Each row comes from the steps of one path. Every step used is in the known rows, and no mark comes twice. Write the path behind each row, first mark first.
Known rows:
dena -> pakug -> sipud -> figif -> pivu: [ 12  -5   8   4   1   3  10 -10   4   7  13  16   7  11 -17 -11   5   8
  -2  26   3  15   0]
dena -> pakug: [-7  4  3 -3 13  1 -2 -1  9  7  0 -3  5  2  7  1  1 -4  1  3 -7 11 -9]
pivu -> figif -> sipud -> pakug -> dena: [ -7  -9  15  -5 -15 -11  -9   4  -7 -12  -5   7  -9 -12   5  -4 -15  13
  -4  -7   0  -4  12]
sise -> dena -> pakug -> sipud -> figif -> pivu: [ 17  -7   7   8  -6   4  11  -2   8   8  20  20  10   7 -12  -2 -12  10
   7  21   5  19   3]
sise -> dena -> nizega -> sipud: [  1  12 -13  13   0   9   5   5   3   8  -5  -5  -5  -8   9  19  -3  -2
   3 -16   3 -12   4]
sise -> dena -> pakug -> figif -> pivu: [ 11  -3  -1  -6   7   2   5   1   2  21  11  16  20  14 -14   0 -12   4
  14   1   0  32  -8]
figif -> sipud -> biliru: [  6 -11  10 -13   0  -3  -7   2  -8   3   6  -7  -3  -5  30   2   0   4
   3   7   2  -2 -17]
pivu -> figif -> sipud -> pakug -> dena -> nizega: [ -2  -5   2   1 -15 -10  -6   6   1 -10 -11  11 -15 -21 -14  -4 -10   7
  -5 -10   5 -13  25]
biliru -> sipud -> pakug -> figif: [-18  -7  -6 -12   4 -11  -4   1   4 -10  -7   2   6   1 -27   4   8  -1
  -5  -9  -7  22  -3]
sepun -> sipud -> figif -> pivu: [  6   0  -4  -5   0   7   2  -2  -3  26   3   2   8   9   6 -11  16   4
  12  12  -7   1  -6]
pakug -> dena -> nizega: [  4   9  -7   5  -4   6  -3   8   9  -6  -5 -14  -8  -7  19  -8  -2 -11
  11 -13   2 -18   8]
pivu -> figif -> sipud: [ -4  -5   3 -16   0   1  -3   0  -3  14  -4  -6  -8  -4   7   0  -3   7
  -3  -5  -4   3   7]
dena -> nizega: [ -3  12 -14   3   6   8  -1   6  10   5 -11 -13  -5  -1   4  -3   5 -17
   3  -7  -1 -10   4]
dena -> nizega -> sipud: [ -3  14 -12   8   7   9   5  -4  -1   7 -11  -9  -9  -4   5   8  13  -5
  -7 -11  -1 -16   2]
pivu -> figif: [-15   7  -8 -11   5   7  -9   2   1  11  -4 -13   2  11   2  -2  -9  -7
  -1  -6   0  -2  13]
figif -> pivu: [  8  10   6  -1   0  12   4  -1  -4  17  -1  -9   5  17  23 -12   5  -7
   8   2  -2   2 -16]
sipud -> biliru: [ -4   1  -1  -8   6   3 -12   3  -3  -2   5 -16   7  10  25  -1  -7 -10
   5   7   6  -7 -11]
pakug -> sipud: [ -2   3   7   3   0   4   8   2  -2  -7   2 -11  -1   3  12  -7   4  -8
   5   2  -9  -2  -5]
nizega -> dena -> pakug -> sipud: [ 12   7  19   8  -1  -2  14   0   6   3  19  -4   7 -12  -1   9  -1   3
   1   4  -1  -6 -16]
dena -> pakug -> figif -> sipud: [  3 -15   2 -17  16 -11   1  -5   0  11   2  10   2  -4 -15   2   6  10
  -3  -1 -11  30  -8]
biliru -> sipud: [ -8   2   2 -10  -1   4   2   2  11   7   0 -18  -2  -7  17   3  14   0
   6  -9  -9   7 -12]
pakug -> figif -> sipud -> biliru: [  6 -18  -1 -22   9  -8 -10  -1 -12   3   7  -1   4   4   2  -1  -1   4
   1   3   1  12 -10]
sise -> dena: [ -2   5  -3   0   0   8  -2  12   5   2   1 -13   4   4  27   8 -17  -9
  13  -8  -2   1  -5]

Write each row's path:
[-13   4 -18   8  12  -8  -2  -5  -8  -8 -17   9   0   4 -41  10   6  -6
 -18 -11   1   0   9]
dena -> nizega -> sipud -> pakug -> figif
[ -6   2  -1   6 -16  -7   0   9  17 -19  -8  -1 -10 -24  -3   0   6   0
   4 -14   1  -9   6]
biliru -> sipud -> pakug -> dena -> nizega
[ -2 -11   4 -20  -2  -3 -12  -1  -9  10   7  -4  -3  -2   9   1 -10   9
  -2   6   7  -2   6]
pivu -> figif -> sipud -> biliru
[  8   4  -4  -3   2  12  -2  -5  -1  13   3  -3   3  23   7 -10   1  -3
   0  13   5   4  -3]
sipud -> figif -> pivu
[ 18   7  -7  10  -9  12   3  -8  -3   9   1   3  -9   4   4  -4   7   9
  -3  -1  12 -19  10]
pakug -> dena -> nizega -> sipud -> figif -> pivu
[ 26   4  16   8  -7   3  15  -8   6  12  26  11  10   3 -16   0   1  11
  -5  20  12   0 -11]
nizega -> dena -> pakug -> sipud -> figif -> pivu
[ -3  -3   2 -10  -3  -7   4  -4  -1   4  -3   9   9   9 -26  -6  13   3
  -1  -2  -2  26 -10]
biliru -> sipud -> pakug -> figif -> pivu
[ 13  -2   4   3  -5  10   8  -6  -4   4   9   3   2  17  -3 -15   3   0
   0  19   3   2   1]
pakug -> sipud -> figif -> pivu
[ -5   6  -4  13  -8  -5  -6  10   7 -22 -13   0  -5  -8   2  -6  -7 -12
   3  -9   4 -18  10]
sipud -> pakug -> dena -> nizega
[-13  -7   6  -6  -4 -10  -6   0  -7  -3 -12   8  -7  -5  -9   2  -8   6
 -12  -1  -2   5  11]
pivu -> figif -> sipud -> pakug
[  7   5  -3   6  -5   3  -7  -1  -7  -6   5  -8  -5  -9  20   5  -2   4
   3  -6  14 -30   1]
pakug -> dena -> nizega -> sipud -> biliru
[ -4   8 -23   7  10   8  -2  -7   3   4  -8  -3  -9   2 -11  11   9  -2
 -16   0   6 -15  14]
dena -> nizega -> sipud -> figif
[  2  -4   9   8  -1  -2  10   6   9  -2  12   7   7  -8   2   6 -13   2
  12   4  -7  14  -2]
sise -> dena -> pakug -> sipud
[  4   3 -16   8  -1   6  -3  -4   2  -5  -2  -4 -12  -3   3   6   2   4
  -9  -7   8 -24  15]
pakug -> dena -> nizega -> sipud -> figif
[-16  -2  -9  -5  11  -8  -8   2  -7 -13 -11   5  10  16 -22  -1  -6 -13
  -6  -3  -3  13   0]
sipud -> pakug -> figif
[ -8   4  12  13  -7  -4  -3  -2 -14 -19  -7  -1  -4  -2  21   6  -5   6
  -8 -10  -2 -14  -7]
nizega -> sipud -> pakug -> dena
[-16   0   5  -3  -5  -7  -1   4   8 -10  -8  -5  -2  -7   1   5   8  -1
  -3  -4  -6   8  -9]
biliru -> sipud -> pakug
[  6   4 -14  14  -3  -1   7   0  -9   5  -7  23   6   9 -34  10  -5   1
  -3 -10   9   7   5]
sise -> dena -> nizega -> sipud -> pakug -> figif -> pivu
[  4  11  -4  11  -4   8   2  -1  -3   0  -5 -11 -11 -11  19   4   5   1
   0 -17   1 -24   4]
pakug -> dena -> nizega -> sipud
[ -6   3  -1  12 -10  -9  -2  13   3  -9 -13   5  -2 -22   0  -7   8  -3
  16  -9  -7 -21   5]
sepun -> sipud -> pakug -> dena -> nizega
[-2 -1 11  5  5 -2  8 -3  5 -3  6  3  5 -3 -2 -3  5 -1  3  9 -9 10 -6]
dena -> pakug -> sipud
[ 1 -7 12 -1  4 -5 -1 -3  1 -7 16  4 10 -2  0 -1 -2  1  5 20  2  5 -9]
dena -> pakug -> sipud -> biliru
[ -2  -4  -4   2   2   5   1  -3   2 -11   5  -4  -1  10  -3  -4  -1  -5
  -4  13  -2  -1   8]
pakug -> sipud -> figif
[  3 -12  -1 -18  10  -5   0  -1  -8   7  -2  -2  -2   2  -1  -2   5   2
  -1  -7 -10  18  -7]
pakug -> figif -> sipud
[ -3  -7   0   2   9  -2   3  -6   9  -6   9  10   3   3 -18  -1   1   3
  -7  19  -3  11   8]
dena -> pakug -> sipud -> figif
[  1  -4   8  -2  -2   1  -2   2  -7 -11  11 -11   5   4  15  -6  -3  -6
   7  13   4  -7  -8]
pakug -> sipud -> biliru
[-17  -1  -6   1  12  -8  -4  -8 -17  -9 -11   7   6  14 -22  11   2  -1
 -17  -7  -4   8  -2]
nizega -> sipud -> pakug -> figif
[  6  -4   7  10 -14 -11   0   9   2 -19 -11   9 -17 -23   8  -4  -1   3
   0  -8   0 -13   4]
figif -> sipud -> pakug -> dena -> nizega
